In the rows, zero is written as 128.
Known rows, with every way that one mark hangs from another:
z584{z339{z958} z760}: [169 128 145 128 126  80  97 124 104 107 132 190  68 170 153 101 120 128
 121 121 142 173 135 110]
z760{z958{z339 z992}}: [172 169 113 124 120 134 123 123 119 145 136 181  96 183 121  94 148 139
 131 136 116  63 139 125]
z584{z339 z760{z723{z84{z875}} z958{z992}}}: [181 168 137 140 122 108  89 125 122 112 137 189  57 157 126  88 148 136
 114 117 143 114 165 118]
z723{z760{z958{z339{z584} z992}}}: [184 183 131 135 118 137 109 126 104 140 122 184  77 181 131  96 204 152
 141 134 113  89 141 122]
z992{z958{z339{z584 z723{z84 z760}}}}: [198 159 138 130 126 124 101 129 107 174 124 167  87 189 167 120 213 161
 147 125 118 176 135 100]
z992{z958{z339}}: [166 158 110 113 125 115 129 123 112 162 138 174 123 190 147 100 133 140
 137 127 130 130 129 112]
z992{z958{z339{z584{z760{z723{z84}}}}}}: [201 180 133 119 130 109 124 127 122 164 129 181  89 191 142 121 186 148
 136 119 146 166 142 107]
z584{z760{z958{z992}}}: [165 160 127 131 115  94 121 123 109 130 130 189  85 165 132  93 145 134
 120 127 127 107 140 126]
z958{z339 z992}: [173 149 117 124 120 131 137 123 121 158 137 180 113 174 120  94 115 138
 141 134 126  70 143 122]
z958{z992}: [163 140 117 134 112 129 124 121 112 142 132 179 123 161 133  91 117 137
 134 128 125  98 144 124]
z723{z760{z958{z992}}}: [163 169 124 138 107 123  99 123 104 124 124 184  96 168 142  81 189 145
 130 130 113  90 141 132]
z723{z84{z875} z760{z958{z339{z584} z992}}}: [189 189 136 142 112 154  81 127 103 159 128 175  73 179 121  89 188 158
 135 138 103  93 156 113]
z875{z565}: [156 152 115 133 105 102 103 121 108 138 127 195 131 174 150  84 123 143
 122 127 130 128 135 127]
z958{z339{z584{z760} z723{z84}} z992}: [210 144 151 136 126 120 123 130 121 177 127 175  64 172 134 127 169 151
 143 129 124 137 149 104]
z723{z84 z760}: [174 160 134 141  95 108  89 124 108 127 119 178 103 172 156  82 185 155
 114 127 125 152 147 135]
z584{z760{z723{z84} z958{z339 z992}}}: [195 185 132 125 117 106 119 127 139 142 132 190  71 176 117 104 187 141
 122 127 140  86 154 133]
z748{z875}: [176 131 128 126 106 147  93 123  95 133 124 180 116 173 130  90 129 137
 112 119 125 142 139 124]
z992{z958{z339{z584{z760{z723}}}}}: [191 176 130 115 134 113 134 127 116 159 129 184  92 186 140 121 178 142
 143 117 149 158 133 105]
z84{z875{z565}}: [146 153 116 138 106 129  86 122  99 149 134 189 129 166 137  76  92 141
 125 127 122 120 139 114]
z723{z84{z875} z760{z958{z992}}}: [167 176 128 146 100 139  71 124 104 144 129 175  91 166 132  74 174 152
 124 135 102  94 156 123]
z748{z875{z84 z565}}: [161 136 112 136  96 132  86 122 101 151 129 196 138 196 137  68 134 141
 122 119 125 102 140 117]
z723{z84{z875} z760{z958{z339}}}: [172 187 131 136 102 136  70 127 105 143 129 174  80 183 132  77 181 155
 117 135 110 107 148 124]

Rows:
[175 130 142 140 130  88 104 126 108 114 133 184  50 156 154 101 148 135
 122 118 132 137 144 112] | z584{z339{z723} z760{z958{z992}}}
[206 137 159 148 117 149  73 129 111 167 117 169  71 171 162 132 229 156
 156 135  97 164 141  96] | z339{z584 z723{z84 z760} z958{z992}}
[190 147 148 144 126 126 106 130 101 145 121 179  58 164 148 127 192 146
 131 123 120 163 135 104] | z339{z584{z760{z958{z992}}} z723}
[181 154 148 134 120  93  67 125 124 125 135 199  71 168 143  97 135 135
 123 120 146 156 152 108] | z584{z339{z958} z760{z723{z84{z875{z565}}}}}
[176 185 129 138 107 140  81 125 111 156 133 176  83 175 122  76 172 152
 131 139 104  68 156 122] | z723{z84{z875} z760{z958{z339 z992}}}
[194 121 145 139 129 162  95 128 109 166 125 169  84 170 152 141 179 143
 158 132 104 161 128  88] | z339{z584 z723 z958{z992}}
[182 159 139 133 119 118 100 129 119 165 138 176  62 169 125 102 147 141
 127 132 115 100 147 110] | z584{z760{z958{z339{z723{z84{z875}}} z992}}}
[187 149 128 122 135 137 118 128 106 174 130 167  97 189 161 127 173 149
 148 123 124 172 125  93] | z992{z958{z339{z584 z723}}}
[175 187 115 141 107 147  79 123 132 150 136 189 108 168 121  88 168 146
 126 130 120  72 159 124] | z760{z723{z84{z875{z565}}} z958{z992}}
[164 181 131 145  97 134  60 125  98 131 126 174  89 173 142  75 183 154
 111 131 109 131 148 125] | z723{z84{z875} z760{z958}}
[207 143 140 138 124 150 118 129 121 176 128 167  82 176 135 126 169 155
 145 132 116 125 149 103] | z958{z339{z584 z723{z84}} z992}
[192 154 140 127 132 123 104 130 104 188 134 167  78 183 150 123 157 150
 141 124 122 181 138  86] | z992{z958{z339{z584{z760} z723{z84{z875}}}}}
[203 151 151 148 119 119  96 130 109 152 120 174  55 168 150 129 205 154
 124 125 116 172 146 106] | z339{z584{z760{z958{z992}}} z723{z84}}
[208 151 148 142 119 143 108 130 116 172 121 171  73 175 141 116 201 161
 151 132 112 121 150 109] | z958{z339{z584 z723{z84 z760}} z992}
[191 160 149 158 113 164  63 130  97 158 120 166  64 165 150 110 218 162
 137 130  97 149 150 100] | z339{z584 z723{z84{z875} z760{z958{z992}}}}
[166 183 124 148  98 121  65 122 107 155 129 189 102 169 136  67 169 154
 129 137 100  79 157 124] | z723{z84{z875{z565}} z760{z958{z992}}}
[196 156 149 132 128 133 111 127 119 147 124 190  78 169 129 133 182 135
 150 126 134 142 138 103] | z339{z584{z760{z723}} z958{z992}}
[188 143 147 132 127 121 112 125 104 153 125 187  81 171 134 127 153 135
 148 131 120 150 135  99] | z339{z584{z760} z958{z992}}
[176 141 148 145 120  97  70 128 102 116 134 176  41 161 156  96 148 142
 104 118 129 177 148 107] | z584{z339{z723{z84{z875}}} z760{z958}}
[197 146 154 152 108 136  78 131 100 141 110 168  75 169 170 118 227 165
 128 122 118 203 142 111] | z339{z584 z723{z84 z760}}
[175 172 129 131 117 109 119 125 126 123 128 193  82 162 126 101 179 133
 123 120 142  99 144 131] | z584{z760{z723 z958{z992}}}
[206 198 129 130 116 155  98 129 129 132 124 180  74 194 127 119 225 155
 116 126 137 135 146 125] | z760{z723{z84} z958{z339{z584}}}
[193 158 131 134 129 156 113 129 113 157 129 173  72 181 133 122 186 149
 141 133 110 105 135 107] | z760{z958{z339{z584 z723} z992}}
[199 149 154 137 121 133  97 133 106 169 127 171  60 175 136 123 157 152
 129 125 127 175 143  97] | z958{z339{z584{z760} z723{z84{z875}}}}
[174 190 125 139 103 123  75 123 115 166 133 190  93 180 125  69 164 155
 134 141 101  55 157 123] | z723{z84{z875{z565}} z760{z958{z339 z992}}}
[180 132 128 129 124 140 127 127 124 167 135 171  98 169 135 109 137 141
 147 131 120  88 138 113] | z958{z339{z723} z992}
[184 147 122 119 124 118 112 126 120 176 136 165 107 189 163 113 162 149
 137 127 122 156 133 106] | z992{z958{z339{z723{z84}}}}
[189 157 126 130 126 148 136 125 111 161 130 179  99 178 119 110 137 144
 146 132 125  96 143 111] | z958{z339{z584} z992}
[172 170 122 139 101 138  78 124 126 145 131 187 121 167 134  88 147 148
 120 123 137 127 154 123] | z760{z723{z84{z875{z565}}}}
[191 158 138 130 119  99 113 128 126 155 133 180  63 175 135 109 171 143
 124 131 120 106 145 120] | z584{z760{z958{z339{z723{z84}} z992}}}
